Known rows, with every way that one mark hangs from another
j_151{j_629 j_769 j_892{j_632{j_820}}}: [ 0.491  1.441  0.731 -1.776  2.627  2.117  0.793 -1.908  0.497 -2.027
  1.775  3.026 -1.320 -0.634  1.042  2.064 -1.402 -0.225 -0.554  0.721
  0.406 -0.477  0.465  0.086 -0.215  0.433  2.069]
j_442{j_574 j_632{j_820}}: [ 1.314 -1.374  0.481 -0.004  0.333  0.105 -1.842  0.721  1.178  1.977
 -2.303 -0.237  2.526 -0.193  0.277 -0.617  0.714  0.775  0.506 -0.060
 -0.358  0.299 -2.282  4.330  0.951  0.320 -0.074]
j_632{j_17 j_820 j_892}: [-0.324 -0.625  1.344  1.171  0.977  1.262  3.592  0.891 -0.068 -0.261
 -1.195  0.393 -1.526  0.133 -0.921  0.302 -0.801  0.456 -0.113 -0.426
 -1.265 -0.526 -0.969 -2.658  1.978 -0.215 -0.637]
j_151{j_629 j_769 j_892}: [ 0.178  2.207  0.388 -2.310  1.383  1.405  2.018  1.176  0.381  0.225
 -0.832  2.201 -0.259 -0.377  0.906  0.404 -2.053 -0.290  0.148 -0.265
  0.267 -0.420 -0.276  0.455  0.504  0.181  0.805]
j_850{j_769 j_892{j_632}}: [ 0.931 -0.310  0.888  1.045 -2.139  0.637  0.875  1.180  0.478 -2.541
 -3.489 -1.698 -0.874  0.888 -1.571  2.664 -0.506  0.282  0.968  0.877
 -0.035  0.889 -0.310 -0.083  0.642 -0.039 -0.431]
j_442{j_632}: [ 0.493 -0.006  0.381  0.956 -0.463 -0.308 -1.806  2.954  0.987  2.983
 -3.849 -1.363  2.073  0.758 -0.481 -0.382  1.487  1.221  1.170 -0.761
  0.137  0.288 -1.195  2.645  1.227 -1.202 -0.473]
j_892{j_151{j_769} j_632{j_17{j_574} j_820} j_850}: [-1.194 -0.474  0.251  0.321  1.403 -1.732 -2.299 -1.994 -0.477 -2.590
  4.324 -0.252 -2.786 -0.600 -1.063 -2.021  1.399 -1.273 -1.130  0.198
  0.770 -0.480  0.823 -5.670 -1.979 -0.640 -0.360]
j_850{j_769{j_151} j_892{j_632}}: [ 0.486 -0.873 -0.130  2.143 -2.649 -0.010  0.225  0.826  0.055 -0.727
 -1.897 -2.091  0.115  0.440 -0.708  3.318 -0.162  0.683  1.099  1.889
  0.071  1.273 -0.587  1.219  0.498  0.796 -0.973]
j_151{j_629 j_769 j_892{j_632{j_17{j_574}} j_850}}: [-0.861 -0.583  1.408 -2.319  2.730 -0.616 -1.563  0.647 -0.261 -2.119
  2.069  1.837 -2.429 -0.511  0.132 -2.142  0.248 -0.584 -1.195 -2.515
  0.259 -0.415  1.766 -6.335 -2.522  0.139 -0.121]
j_892{j_151{j_769} j_632 j_850}: [-0.791  2.202 -0.200  1.563 -0.533 -1.103 -2.412 -1.080 -0.702  0.021
  1.000 -1.558 -0.857 -0.186 -1.157  0.589  1.255  0.562 -0.259  0.779
  1.477  0.251  0.171  0.407 -1.639 -1.288  0.973]
j_769{j_151{j_629 j_892}}: [-0.303  1.266 -0.598 -0.645  0.213  0.698  0.777  2.212  0.082  3.831
 -1.091  0.907  0.791  0.106  1.023  1.284 -1.182  0.529  0.493  0.188
 -0.345  0.303 -1.135  2.764  0.606  1.216 -0.343]
j_820{j_574{j_142}}: [ 1.467  0.571 -0.489 -0.090 -1.494  0.105 -1.914  1.787  0.386  2.472
 -3.071 -1.310  3.385  1.693  0.130 -1.405  0.165 -1.200  0.544 -1.087
 -0.622  0.324 -1.218  0.161  1.548  0.070 -1.065]
j_769{j_151{j_629}}: [ 0.117  1.919 -2.182  0.480 -0.955 -0.319 -0.107  2.504  0.160  4.646
 -0.854  0.613  2.703  0.549  1.208  0.730 -0.327  0.105  0.831  1.500
  0.138  0.126 -1.083  3.550  0.987  0.454  0.143]
j_17{j_574{j_142}}: [ 1.175 -1.690 -1.344 -0.835 -1.011 -1.253 -2.956  2.820  0.424  1.397
 -2.512  0.147  1.315  1.812 -0.121 -2.697  1.178 -0.777  0.386 -1.744
 -0.220  0.278 -0.813 -2.950  1.229  0.145 -0.787]
j_850{j_769 j_892{j_632{j_820}}}: [ 1.210 -0.691  0.443  0.656 -1.168  1.174  1.787 -0.710  0.807 -3.592
 -1.507 -0.649 -1.126  0.395 -1.396  3.090 -1.076 -0.460  0.663  1.516
 -0.114  0.366 -0.447 -0.147  1.025  0.393  0.352]
j_892{j_151{j_629} j_632{j_17 j_820} j_850{j_769}}: [-0.721  0.912  0.047  1.073  0.086  0.286  0.793 -3.027 -0.323 -3.608
  2.606 -0.140 -1.869 -0.405 -0.400  0.541 -0.045 -1.899 -0.610  1.468
 -0.381 -0.225  0.536 -0.853 -1.436 -0.850  1.308]
j_632{j_892}: [-0.050  0.807  0.332  1.090 -0.733  0.401  1.621  2.405 -0.025  2.509
 -3.701 -0.529 -0.145  0.791 -0.752  1.289 -0.368  1.562  0.494 -0.961
 -0.589  0.219 -1.017  0.352  1.667  0.081 -0.107]
j_632{j_17{j_574{j_142}} j_769 j_820}: [ 0.821 -5.171 -0.333 -1.170  0.911 -0.451 -0.211 -0.390  0.205 -3.177
  1.678  1.085  0.695  0.431  0.747 -5.303  0.554 -1.330 -0.509 -1.094
 -0.636 -0.826  1.031 -5.356  1.392 -0.027 -1.775]
j_769{j_151{j_892}}: [-0.592  0.518  0.166  1.006 -0.257  0.087  0.074  2.754  0.016  3.953
 -2.362 -0.721  0.487  0.458  0.255  0.253 -0.673  1.290  0.826  0.067
 -0.197  0.687 -1.843  2.177  0.926  0.792 -1.594]
j_151{j_629 j_769 j_892{j_632}}: [ 0.193  1.720  1.153 -1.149  1.587  1.585 -0.044  0.395  0.243 -0.988
 -0.349  2.026 -0.740 -0.133  0.849  1.643 -0.872  0.475 -0.237  0.006
  0.517 -0.077  0.667 -0.541 -0.563  0.021  1.218]
j_574{j_142}: [ 1.257 -0.223 -0.868  0.510 -1.641  0.165 -1.284  2.513  0.237  1.510
 -3.444 -0.448  1.860  1.536 -0.387 -0.782  0.474  0.044  0.746 -0.501
 -0.208  0.164 -1.322  0.288  1.791 -0.742 -0.058]
j_850{j_769 j_892}: [ 0.949  0.092  0.065  0.111 -2.332  0.413  2.908  1.913  0.732 -1.505
 -4.110 -1.633 -0.429  0.699 -1.420  0.982 -1.684 -0.321  1.235  0.403
 -0.142  0.467 -0.999  0.542  1.693  0.232 -0.967]
j_151{j_629 j_769}: [ 0.625  2.734 -1.384 -1.171  0.109  0.360  1.086  1.219  0.444  1.060
 -0.609  1.824  1.504  0.027  1.010 -0.102 -1.201 -0.447  0.529  0.824
  0.832 -0.616 -0.138  1.119  0.996 -0.576  1.432]
j_632{j_820}: [ 0.525  1.285 -0.811  0.490 -0.012  0.439  0.932  0.982  0.908  2.088
 -1.538  0.322  0.650  0.806 -0.076 -0.135 -0.751 -0.289  0.734  0.601
  0.079 -0.451 -1.699  1.583  1.885 -0.232  0.424]
j_850{j_769{j_151{j_629}} j_892{j_632}}: [ 0.857 -0.114 -0.982  0.419 -2.187  0.413  0.871  0.414 -0.020 -0.684
 -0.669 -0.510  0.621  0.137  0.090  3.986 -0.791 -0.006  0.761  2.332
 -0.047  0.934  0.039  1.865 -0.006  1.091  0.141]
j_769{j_151}: [-0.066  1.223 -1.561  2.071 -1.379 -0.968 -0.444  2.820  0.124  4.819
 -2.018 -1.098  2.190  0.833  0.389  0.025  0.237  0.773  1.140  1.070
  0.303  0.475 -1.571  3.182  1.359  0.085 -1.020]

Rows
[-0.597 -1.487  1.123  1.803  0.232 -0.633 -0.973  0.244 -0.468 -2.002
  0.495 -1.379  0.300  0.101 -0.097 -2.809  1.458  1.195 -0.276 -0.970
  0.453 -0.405  1.478 -1.982 -0.877 -1.318 -0.958] -> j_892{j_632{j_17 j_769} j_850}
[-0.520  2.356 -0.244 -0.509 -0.087  0.885  2.630 -0.848 -0.815  0.655
  0.184  1.065 -1.249 -0.811 -0.311  2.467 -0.975  0.210 -0.358  1.029
 -0.115  0.043 -0.008 -0.069  0.295 -0.008  1.264] -> j_632{j_892{j_151{j_629 j_769}}}
[-0.441  0.680 -2.485  2.116 -2.527 -2.091 -0.151  0.620 -0.114  1.875
 -0.858 -1.837  1.856  0.367  0.558 -0.864  0.036  0.336  1.022  0.032
  0.435  0.578 -1.168  4.479  0.220  0.189 -0.228] -> j_892{j_850{j_769{j_151}}}
[ 0.547 -6.084  0.520 -1.063  1.163  0.171  1.341 -1.076 -0.542 -3.658
  1.598  1.313 -0.737 -0.072  0.274 -3.448  0.361 -0.201 -0.981 -2.019
 -1.510 -0.676  1.285 -6.467  1.462  0.613 -1.467] -> j_632{j_17{j_574{j_142}} j_769 j_820 j_892}
[ 0.431  1.423 -0.270 -0.882 -2.385  0.855  3.385  0.149  0.160 -1.341
 -1.993 -0.870 -1.460  0.037 -1.359  2.739 -1.897 -1.659  0.718  2.078
 -0.404  0.439 -0.600  0.943  0.655  0.354 -0.018] -> j_850{j_769 j_892{j_151{j_629}}}
[-0.382 -1.119  0.971  0.284 -0.092 -0.567 -1.494 -2.032 -0.438  2.320
 -0.248 -1.660 -0.366 -1.394 -1.335  1.643  1.176  1.698 -0.682 -1.105
 -0.873  0.800 -1.765  3.959 -0.888  0.601  0.544] -> j_442{j_574 j_632{j_820 j_892{j_151 j_850}}}
[-0.388 -1.097  2.282 -1.532  2.277  0.470 -0.866  2.879  0.316 -0.733
 -0.987  1.491 -2.358  0.797  0.205 -1.038  0.477 -0.677 -0.587 -1.775
 -0.920 -0.019  0.851 -6.659 -1.066  0.616 -1.507] -> j_151{j_629 j_892{j_632{j_17{j_574}}}}
[-1.286 -1.031  0.330 -0.823  1.064  0.623  3.792 -3.375 -1.317 -1.564
  3.817  0.670 -1.988 -1.749 -0.213 -0.585 -0.780 -0.002 -1.338 -0.072
 -0.868 -0.913  1.312 -1.236 -0.473 -0.066  0.526] -> j_632{j_17 j_769 j_820 j_892{j_151{j_629} j_850}}
[ 0.540 -1.663 -0.029  0.823 -0.213  1.084  2.534 -0.996  0.034 -3.006
  1.717  0.217 -0.886 -0.695  0.001  3.012 -1.228 -1.025  0.285  2.930
 -0.813  0.205  0.371 -1.187  0.382  0.749 -0.393] -> j_850{j_769{j_151{j_629}} j_892{j_632{j_17 j_820}}}
[-0.085  3.346 -0.966 -0.620 -0.303  0.340  0.928 -0.087 -0.146  0.961
  0.326  0.985 -0.027 -0.290  0.077  0.458 -0.775 -1.062  0.193  1.963
  0.722 -0.233 -0.313  1.027  0.291 -0.732  0.975] -> j_892{j_151{j_629 j_769}}
[ 0.602 -5.200  1.773 -2.372  1.990  0.932 -1.649  0.144 -0.294 -4.227
  0.869  1.891 -0.770  0.304  1.106 -3.158  0.925 -0.535 -1.159 -2.343
 -1.040 -0.113  2.351 -7.205 -0.832  0.421 -1.413] -> j_151{j_629 j_892{j_632{j_17{j_574{j_142}} j_769}}}
[-0.327 -1.388  0.927 -0.556  1.282  0.539 -0.456 -2.275 -0.021 -1.857
  1.618  0.402 -0.851 -0.434  0.351 -0.674 -0.026  1.222 -0.673 -1.267
  0.463 -0.329  0.910  1.581 -0.945  0.291  0.412] -> j_151{j_892{j_632{j_769 j_820} j_850}}
[-0.380  2.669 -1.159 -0.184  0.031 -0.028 -1.472 -2.190 -0.187  1.171
  2.490  0.465 -0.679 -0.098 -0.896  2.293  0.596 -0.786 -0.564  1.163
  0.318 -0.174 -0.123  2.411 -1.498 -0.333  2.199] -> j_892{j_151{j_629} j_632{j_820} j_850}
[-0.391  2.556 -1.352 -0.363  0.724 -0.001 -1.029 -3.468 -0.308 -0.850
  4.244  1.305 -0.805 -0.930 -0.256  1.700  0.000 -0.827 -0.706  1.792
  1.115 -0.543  0.551  1.794 -1.733 -0.678  2.853] -> j_892{j_151{j_629 j_769} j_632{j_820} j_850}
[-0.878  1.677 -1.332 -0.961 -0.098 -0.350 -0.359  1.713 -0.341  4.432
  0.063  0.348  0.682 -0.218  0.827  0.924 -0.910  0.688  0.140 -1.018
 -0.076  0.220 -0.878  3.671 -0.762  1.098  0.189] -> j_769{j_151{j_629 j_892{j_850}}}
[-0.094 -2.810  0.540 -0.294  0.598 -1.163  0.344  1.882  0.249 -1.040
 -0.638 -0.137 -0.014  0.566  0.659 -5.712  0.720 -0.488  0.138 -1.275
 -0.069 -0.513  1.005 -5.059  0.883 -0.275 -2.809] -> j_632{j_17{j_574} j_769}
[-0.479 -0.530  1.390  0.722  0.672  0.902  0.392 -0.836 -0.530 -2.155
  1.246 -0.110 -0.730 -0.138  0.238 -0.700  0.851 -0.275 -0.569  1.676
 -0.040 -0.223  1.767 -2.589 -0.563 -1.145 -0.658] -> j_892{j_151{j_629} j_632{j_17 j_769}}
[-0.551  1.158  1.251 -0.038  0.943 -0.085 -1.602  0.141 -0.226 -0.435
 -0.242 -0.317 -1.294 -0.183 -0.432  0.407  0.174  1.477 -0.277 -1.649
  1.080  0.153  0.099 -0.033 -1.383 -0.473  0.709] -> j_151{j_769 j_892{j_632 j_850}}
[-0.513 -0.897 -0.219  0.131 -0.709 -0.685  1.564 -0.351 -0.789  0.789
 -0.646 -0.573  0.345 -0.323 -0.031 -0.998 -0.017  2.221 -0.216 -2.256
  0.077 -0.318  0.585  1.654  0.277  0.071  0.212] -> j_632{j_769 j_892{j_850}}
[-0.368 -1.759  1.857  0.932  0.198 -0.272  1.390 -2.020  0.139 -1.500
 -0.237 -2.136  0.384 -0.733 -0.148 -0.772  0.238 -0.462 -0.317 -2.690
 -1.774 -0.073  0.115 -0.017  0.007 -0.095 -0.784] -> j_442{j_632{j_17 j_820{j_574} j_892{j_850{j_769}}}}
[-0.237  0.821  0.296  0.241  0.629  0.905 -1.210  1.300 -0.111  2.519
 -0.662  0.912  0.452  0.283  1.027  2.370 -0.066  1.003  0.131  0.554
 -0.229  0.696 -0.326  1.895 -0.466  1.002 -0.001] -> j_769{j_151{j_629 j_892{j_632}}}
[ 0.922  0.311  0.541 -0.093  0.112  0.061 -1.454  0.423  1.398  2.815
 -1.530 -1.190  3.187  0.478  0.484 -0.482  0.645 -0.574  0.692 -0.650
 -0.395  0.136 -1.214  3.334  1.275 -0.089 -0.658] -> j_442{j_632{j_820{j_574}}}
[ 0.482 -2.123 -0.349 -0.958  0.713  0.331  0.822 -3.107 -0.056  2.465
  2.850  0.619  3.960 -1.544  2.638  0.670  0.144  0.640 -0.333  0.014
 -1.145  0.030  1.034  4.728  0.658  1.639 -0.036] -> j_442{j_632{j_769{j_151{j_629}} j_820{j_574} j_892}}
[ 0.017 -4.795 -0.889 -1.334  1.957 -1.054 -0.803 -0.989  0.479  0.125
  3.947  1.422  2.051 -1.138  2.354 -3.510  1.317 -0.712 -0.252  0.141
 -0.322 -0.592  1.416 -0.640  0.221  0.335 -1.431] -> j_442{j_632{j_17{j_574} j_769{j_151{j_629}} j_820}}
[ 0.944 -1.493  1.208  0.274 -1.009  0.780  0.439  0.804  0.124 -1.464
 -1.603 -1.111 -0.010  0.203 -1.010  1.237 -0.016  1.356  0.427  0.528
  0.434  0.348  1.026 -0.599  0.547  0.134 -0.861] -> j_850{j_892{j_632{j_769}}}
[-0.002 -0.179 -0.385  0.875 -0.581 -1.043 -1.754 -0.228 -0.155  0.102
  0.032 -0.984  0.998  0.383  0.054 -1.220  1.382  1.610 -0.006 -0.947
  1.034  0.007  1.160  1.767 -0.806 -0.810  0.269] -> j_892{j_632{j_769} j_850}
[-0.330  1.916  0.437  1.828 -0.431 -0.108 -1.556 -0.506 -0.262 -0.276
 -0.207 -0.876 -0.721  0.231 -0.767  1.066  0.847  0.410  0.077  2.055
  1.180  0.391 -0.144 -0.507 -0.426 -1.059  0.187] -> j_892{j_151{j_769} j_632}
[-0.572  3.393 -1.810 -0.964 -0.435 -0.728  0.041 -0.830 -0.552  1.508
  1.454  0.277 -0.002 -0.666 -0.320 -0.096 -0.472 -0.796 -0.257  0.777
  1.145 -0.375 -0.173  1.881 -1.050 -0.705  1.696] -> j_892{j_151{j_629 j_769} j_850}
[-0.538  1.019 -0.677 -0.221 -0.528 -0.410 -1.461 -2.141 -0.670 -0.025
  2.258 -0.218  0.301 -0.282  0.091  0.005  1.185  0.353 -0.551  0.598
  0.879 -0.085  1.535  2.164 -1.876 -0.635  1.138] -> j_892{j_151{j_629} j_632{j_769} j_850}
[-0.084  1.679  1.247 -1.029  1.761  0.307 -1.417 -2.275  0.157 -0.417
  1.907  0.088 -0.297 -0.550  0.378  0.005 -0.897 -0.330 -0.720 -1.547
  0.500 -0.202  0.277  0.217 -1.331  0.738  0.307] -> j_151{j_769 j_892{j_632{j_820{j_574}} j_850}}
[-1.124  0.510 -0.028 -0.747  1.044 -1.701 -2.606 -0.471 -0.718 -1.432
  3.512  0.552 -2.100 -0.371 -0.407 -1.932  1.355 -1.343 -1.066 -0.193
  0.667 -0.317  1.754 -5.838 -2.804 -0.671  0.069] -> j_892{j_151{j_629 j_769} j_632{j_17{j_574}} j_850}
[-0.876  2.728 -0.955  0.678 -1.004 -1.494 -0.520 -0.186 -0.498  1.557
  0.388 -1.287 -0.490 -0.313 -1.056 -0.820  0.052 -0.086  0.149  0.461
  1.383 -0.071 -0.568  1.469 -0.677 -1.030  0.478] -> j_892{j_151{j_769} j_850}
[-0.649  1.467 -1.295 -0.630 -0.833  0.229  3.452 -3.528 -0.552 -1.234
  1.728  0.626 -1.912 -0.787 -0.302  2.325 -1.386 -0.871 -0.579  0.247
 -0.788 -0.071 -0.315  2.882 -0.381  0.638  2.251] -> j_632{j_820 j_892{j_151{j_629} j_850{j_769}}}
[-0.299 -2.075  0.010  0.754  0.451 -1.544 -1.104 -0.648  0.458 -3.584
  1.358 -0.204 -1.577  0.581 -0.219 -2.861  0.935 -1.600 -0.346 -1.247
 -0.208 -0.308  0.719 -4.449 -1.045 -0.068 -0.549] -> j_892{j_632{j_17{j_574} j_820} j_850{j_769}}
